Every row comes from one small tree of marks. Brackets hold a mark, then the marks that hang from it, in the order of their numbers. Every link used is in the known rows. Which tree was each row made from?
Known rows:
{k24 {k22 {k787 {k119 k618} k984}}}: [-0.25  0.20  0.72 -1.67  0.58  1.06  2.74  0.50 -2.34 -0.87  2.99  3.85
  1.45 -0.70  2.33  3.51  1.14 -0.88 -2.93 -1.79]
{k22 {k787 k119 k984}}: [ 0.63  1.58  2.35  0.24  0.65  0.62  0.75  0.85 -2.07  0.44  4.09  3.86
  2.05 -1.06  1.88  1.89 -0.17 -0.31 -0.88 -0.74]
{k787 k22 k24 {k119 k618} k984}: [-0.39 -0.59  0.62 -2.66  0.50 -0.08  1.49 -1.43 -3.89 -1.43  1.85  2.57
  1.38 -2.39  5.24  3.86  1.40 -1.64 -1.74 -3.41]
{k984 {k787 k22 k24}}: [ 0.56  0.08  0.92 -1.48 -2.15 -0.57  0.51 -3.40 -0.80 -3.10  4.31  0.76
  2.49 -3.61  4.16  0.38  0.71 -2.74  0.02 -4.40]
{k22 {k787 {k119 k500}}}: [ 1.17  0.66  1.46  1.00  0.54  1.11 -0.44  0.52 -1.03  0.44  2.87  0.64
  1.85 -2.00  1.05  1.05 -1.31 -0.24 -0.39 -0.29]
{k984 {k787 k22 k24 k119}}: [ 0.38  0.30 -0.13 -2.54 -1.70  0.07  1.10 -2.45 -2.80 -2.37  3.83  1.45
  2.38 -4.00  3.52  2.23  0.51 -1.59 -0.05 -3.90]
{k119 k500 k618}: [ 1.70  0.14  1.38  1.16  0.44  0.42 -2.53 -0.97 -0.94 -1.04  1.84 -1.03
  1.51 -2.38  2.19  1.31 -0.27 -1.66 -2.75 -1.04]
{k618 {k119 k500} k244}: [ 1.89 -0.41  3.42  1.63 -0.92 -0.72 -4.48 -0.71  2.28  0.94  2.10 -0.49
  1.27 -2.58  2.22 -0.83  0.63 -2.99 -4.08 -0.24]
{k787 k22 k24 {k119 k500}}: [ 0.11 -1.08  0.22 -1.38 -0.48 -0.26 -0.36 -1.46 -1.47 -0.53  1.19 -0.76
  1.83 -3.99  4.23  1.39 -0.92 -1.17  0.07 -2.95]
{k22 {k787 {k119 k618} k984}}: [ 0.67  1.13  1.87 -0.31  1.56  1.21  1.41  0.48 -3.39 -0.49  3.53  4.05
  1.37 -0.44  2.02  3.49  1.00 -0.82 -2.28 -0.75]
{k24 {k787 k984}}: [ 0.19  1.19  3.42 -0.11 -0.43  0.00 -0.24  0.13 -0.07 -0.21  4.60  3.19
  2.82 -1.23  3.16  0.02  0.56 -0.85 -0.97 -1.31]
{k844 k500}: [ 1.32  2.56  1.14  0.87 -0.60 -1.17 -1.85 -0.77 -0.34 -2.36  3.51  1.32
  2.96 -2.43  1.70  0.24 -0.79  0.42 -3.13 -1.78]
{k119 k500 {k618 k244}}: [ 1.89 -0.49  0.95  0.79  0.66  0.00 -2.58 -1.50 -0.61 -0.77  1.37  0.86
  0.75 -1.07  1.84  2.09  0.67 -3.12 -4.89 -0.14]
{k787 k22 k24 {k119 k618}}: [ 0.20 -0.38 -0.15 -2.28 -0.15  0.23  0.99 -1.13 -4.23 -2.48  1.59  1.16
  1.43 -3.16  3.73  3.57  1.05 -1.31 -2.25 -3.53]
{k984 {k787 {k119 k500}}}: [ 1.67  1.01  0.46 -0.24 -0.64  0.83 -1.84 -1.25 -1.75 -0.23  3.59  0.03
  2.37 -3.66  1.37  1.89 -1.09 -0.86 -0.47 -0.87]
{k984 {k787 k22}}: [ 1.01  1.28  0.74 -0.58 -1.80 -0.28 -0.70 -2.61 -1.17 -2.30  4.80  0.73
  2.40 -3.39  2.81  0.78  0.31 -2.40 -1.03 -3.21]
{k787 k22 {k119 k500}}: [ 0.55  0.08  0.08 -0.45 -0.16  0.07 -1.50 -0.61 -1.93  0.29  1.64 -0.77
  1.78 -3.75  2.89  1.76 -1.36 -0.81 -0.95 -1.70]
{k24 k787}: [ 0.71  1.39  2.56  0.24 -1.10  0.27 -0.75  0.43 -0.42 -1.14  4.31  1.85
  2.94 -1.95  1.66 -0.40  0.28 -0.51 -1.54 -1.46]
{k984 {k787 k22 k24 {k119 k618}}}: [ 0.45 -0.13 -0.68 -3.00 -0.76  0.63  1.80 -2.82 -4.17 -3.38  3.23  1.55
  1.78 -3.40  3.68  3.86  1.65 -2.18 -1.45 -3.89]
{k984 {k787 {k24 k22} k119}}: [ 0.26  0.14 -0.36 -2.99 -2.58  0.06  1.38 -1.27 -1.67 -2.38  3.58  1.63
  2.74 -3.81  2.37  1.99  0.35 -0.94 -1.06 -3.78]
{k22 {k787 k24 k119 k984}}: [ 0.15  0.40  2.55 -0.71  0.35  0.19  1.94  0.03 -1.66 -0.36  3.67  3.85
  2.08 -1.25  3.31  1.42  0.27 -0.58  0.22 -2.01]
{k244 k618}: [ 2.27  0.59  2.03  1.40 -1.54 -0.50 -2.65  0.88  0.91 -0.39  4.83  1.41
  1.75 -2.43  1.98 -0.46 -0.49 -1.56 -3.59 -1.81]

Which tree is each row?
[-0.80  0.20  0.95 -2.67  0.80  0.96  2.05 -0.43 -3.65 -0.66  3.29  3.76
  1.81 -1.41  4.12  3.79  1.79 -1.08 -2.00 -1.98] -> {k24 {k787 k22 {k119 k618} k984}}
[-0.90  0.12  0.73 -3.04 -0.08  1.11  2.32  0.76 -2.47 -0.69  3.02  3.90
  2.16 -1.22  2.90  3.54  1.63 -0.38 -3.09 -1.94] -> {k24 k22 {k787 {k119 k618} k984}}
[ 0.84  1.51 -0.30 -1.63 -1.36  0.41 -0.12 -1.61 -3.22 -1.62  4.32  1.48
  2.43 -3.80  2.20  2.63  0.01 -1.31 -1.07 -2.69] -> {k984 {k787 k22 k119}}
[-0.40 -0.90 -0.19 -2.27 -0.09  1.64  1.19  0.35 -1.44 -0.68  1.84  0.64
  1.90 -2.23  2.05  2.72  0.55 -0.33 -2.64 -1.50] -> {k24 k22 {k787 {k119 k500 k618}}}
[ 2.26 -1.06  3.82  2.14 -1.59 -0.28 -4.68  0.49  3.80  1.46  4.06 -1.77
  1.37 -3.54  3.05 -2.27 -0.14 -2.25 -3.15 -1.42] -> {k244 {k618 {k119 k500}}}
[-0.54 -1.46  0.82 -2.16 -0.61 -0.51  0.38 -0.61 -0.10  0.55  1.16  0.79
  2.06 -2.99  4.50  1.39 -0.69 -0.70 -0.43 -2.66] -> {k787 {k24 k22} {k119 k500} k984}
[ 0.47  0.12  1.50 -1.67  0.67  0.12  0.43 -0.39 -3.74 -1.15  2.08  2.99
  1.61 -2.00  3.69  3.64  1.07 -0.90 -2.18 -2.25] -> {k787 k24 {k119 k618} k984}
[ 0.37  0.13  3.57  0.42 -0.13 -0.34  1.33 -0.97  0.42 -1.06  4.16  3.20
  2.12 -0.82  3.88 -0.43  0.57 -1.75  0.22 -2.44] -> {k22 {k787 k24 k984}}
[-0.92  0.68  1.52 -2.25 -0.08  0.35  1.38  0.06 -2.34  0.28  3.90  3.58
  2.48 -1.98  4.01  2.16  0.61 -0.56 -0.60 -2.01] -> {k24 {k787 k22 k119 k984}}
[ 0.67 -0.57  1.60  0.07  0.22  0.79  0.79 -0.34 -0.60 -0.37  2.44  0.63
  1.85 -2.23  2.33  0.56 -0.80 -0.59  0.60 -1.53] -> {k22 {k787 k24 {k119 k500}}}
[ 1.73  1.79  0.05 -1.13 -0.30  1.23 -0.48 -0.99 -4.38 -2.25  3.93  1.95
  2.06 -2.87  0.83  4.02  0.83 -1.07 -2.92 -1.52] -> {k984 {k787 {k119 k618}}}
[-0.39  0.79  0.45 -2.25 -1.60  0.68  1.19  1.50 -1.50 -0.79  3.24  2.38
  2.86 -2.63  1.30  1.46  0.10  0.55 -2.22 -2.09] -> {k24 k22 {k787 k119}}
[-0.28 -0.48  1.91 -1.52 -1.67 -1.27  0.46 -0.85  0.64 -1.26  2.67  1.92
  2.51 -2.44  4.47  0.17  0.29 -1.50 -1.33 -3.84] -> {k787 {k24 k22} k984}
[-0.31 -0.47  1.11 -0.75  0.26  0.66  1.43  0.19  0.30  1.11  2.60  1.85
  1.79 -1.43  2.78  1.37 -0.77 -0.66 -0.47 -1.25] -> {k24 {k22 {k787 {k119 k500} k984}}}
[-0.36  0.98  0.71 -1.89 -0.80  0.63  0.92  0.37 -2.62 -0.82  3.55  2.23
  2.56 -2.78  2.55  1.66  0.32 -0.18 -1.12 -2.14] -> {k24 {k787 k22 k119}}
[-0.35  0.71  1.21 -1.18 -0.34  0.37  2.08  0.94 -1.07  0.11  3.59  3.65
  2.14 -1.26  2.14  1.85 -0.04 -0.35 -1.51 -1.84] -> {k24 {k22 {k787 k119 k984}}}
[ 0.35 -0.82 -0.14 -2.07 -1.07  0.27  0.44 -3.10 -1.48 -1.37  2.90 -0.43
  2.07 -4.21  4.16  1.72 -0.25 -1.98  0.93 -3.32] -> {k984 {k787 k22 k24 {k119 k500}}}
[ 0.33 -0.32 -0.91 -3.43 -1.63  0.78  2.06 -1.70 -2.99 -3.32  3.02  1.79
  2.05 -3.28  2.46  3.62  1.47 -1.44 -2.57 -3.85] -> {k984 {k787 {k24 k22} {k119 k618}}}
[-0.96  0.53  1.32 -2.62 -0.91  0.39  1.64  1.18 -1.19  0.24  3.59  3.77
  2.82 -1.85  2.75  1.86  0.47  0.20 -1.70 -1.88] -> {k24 k22 {k787 k119 k984}}
[ 0.07 -1.71 -0.60 -2.25 -0.40  0.55  0.60 -0.70 -1.66 -1.45  0.34 -0.48
  1.52 -3.22  3.16  2.82  0.09 -1.01 -2.36 -2.88] -> {k787 {k24 k22} {k119 k500 k618}}
[-0.44 -0.82  0.39 -3.10 -0.32 -0.05  1.78 -0.32 -2.74 -1.48  1.59  2.79
  1.77 -2.26  4.02  3.64  1.21 -0.95 -2.80 -3.36] -> {k787 {k24 k22} {k119 k618} k984}
[ 0.20 -0.77  2.39 -0.22  0.94  0.52  1.25 -0.66 -0.32  0.68  2.70  1.98
  1.78 -1.45  3.83  0.92 -0.46 -0.90  1.16 -1.42] -> {k22 {k787 k24 {k119 k500} k984}}
[ 0.78  0.14  1.19 -0.82  0.54  1.21  2.12 -0.06 -3.26 -2.36  2.78  2.59
  1.49 -1.45  1.92  2.74  1.11 -0.83 -1.76 -2.16] -> {k22 {k787 k24 {k119 k618}}}
[ 0.13  0.62  0.40 -1.72  0.84  0.21  0.26 -0.67 -4.30 -0.68  2.29  2.62
  1.40 -2.14  3.86  4.21  0.86 -1.35 -2.80 -2.15] -> {k787 k22 {k119 k618} k984}
[ 0.21 -0.98 -0.46 -2.52 -1.95  0.28  0.69 -1.96 -0.37 -1.32  2.61 -0.25
  2.45 -4.05  2.99  1.45 -0.44 -1.23 -0.11 -3.21] -> {k984 {k787 {k24 k22} {k119 k500}}}
[-0.07  1.40  2.35 -1.18  0.05  0.56  0.34  1.05 -2.20  0.56  4.12  4.00
  2.74 -1.58  2.52  1.87  0.29  0.23 -1.05 -0.81] -> {k24 {k787 k119 k984}}
[ 0.76 -1.06  1.15 -0.40  1.12  1.50  1.47 -0.74 -1.88 -1.33  1.83  0.77
  1.20 -1.64  2.50  2.23  0.37 -1.15 -0.78 -1.55] -> {k22 {k787 k24 {k119 k500 k618}}}
[-0.06 -0.10  0.85 -0.82  0.51 -0.15 -1.11 -0.91 -1.60  1.28  1.94  0.65
  1.70 -2.96  4.34  2.14 -1.04 -1.10 -0.42 -1.55] -> {k787 k22 {k119 k500} k984}
[ 0.94  1.06 -0.87 -2.10 -0.38  1.00  0.55 -2.01 -4.62 -2.54  3.76  1.62
  1.74 -3.23  2.37  4.28  1.15 -1.81 -2.56 -2.73] -> {k984 {k787 k22 {k119 k618}}}
[-0.50 -1.29  1.06 -1.68  0.17 -0.56  0.14 -1.76 -1.22  0.52  1.51  0.61
  1.69 -3.16  5.76  1.71 -0.59 -1.43  0.67 -2.81] -> {k787 k22 k24 {k119 k500} k984}
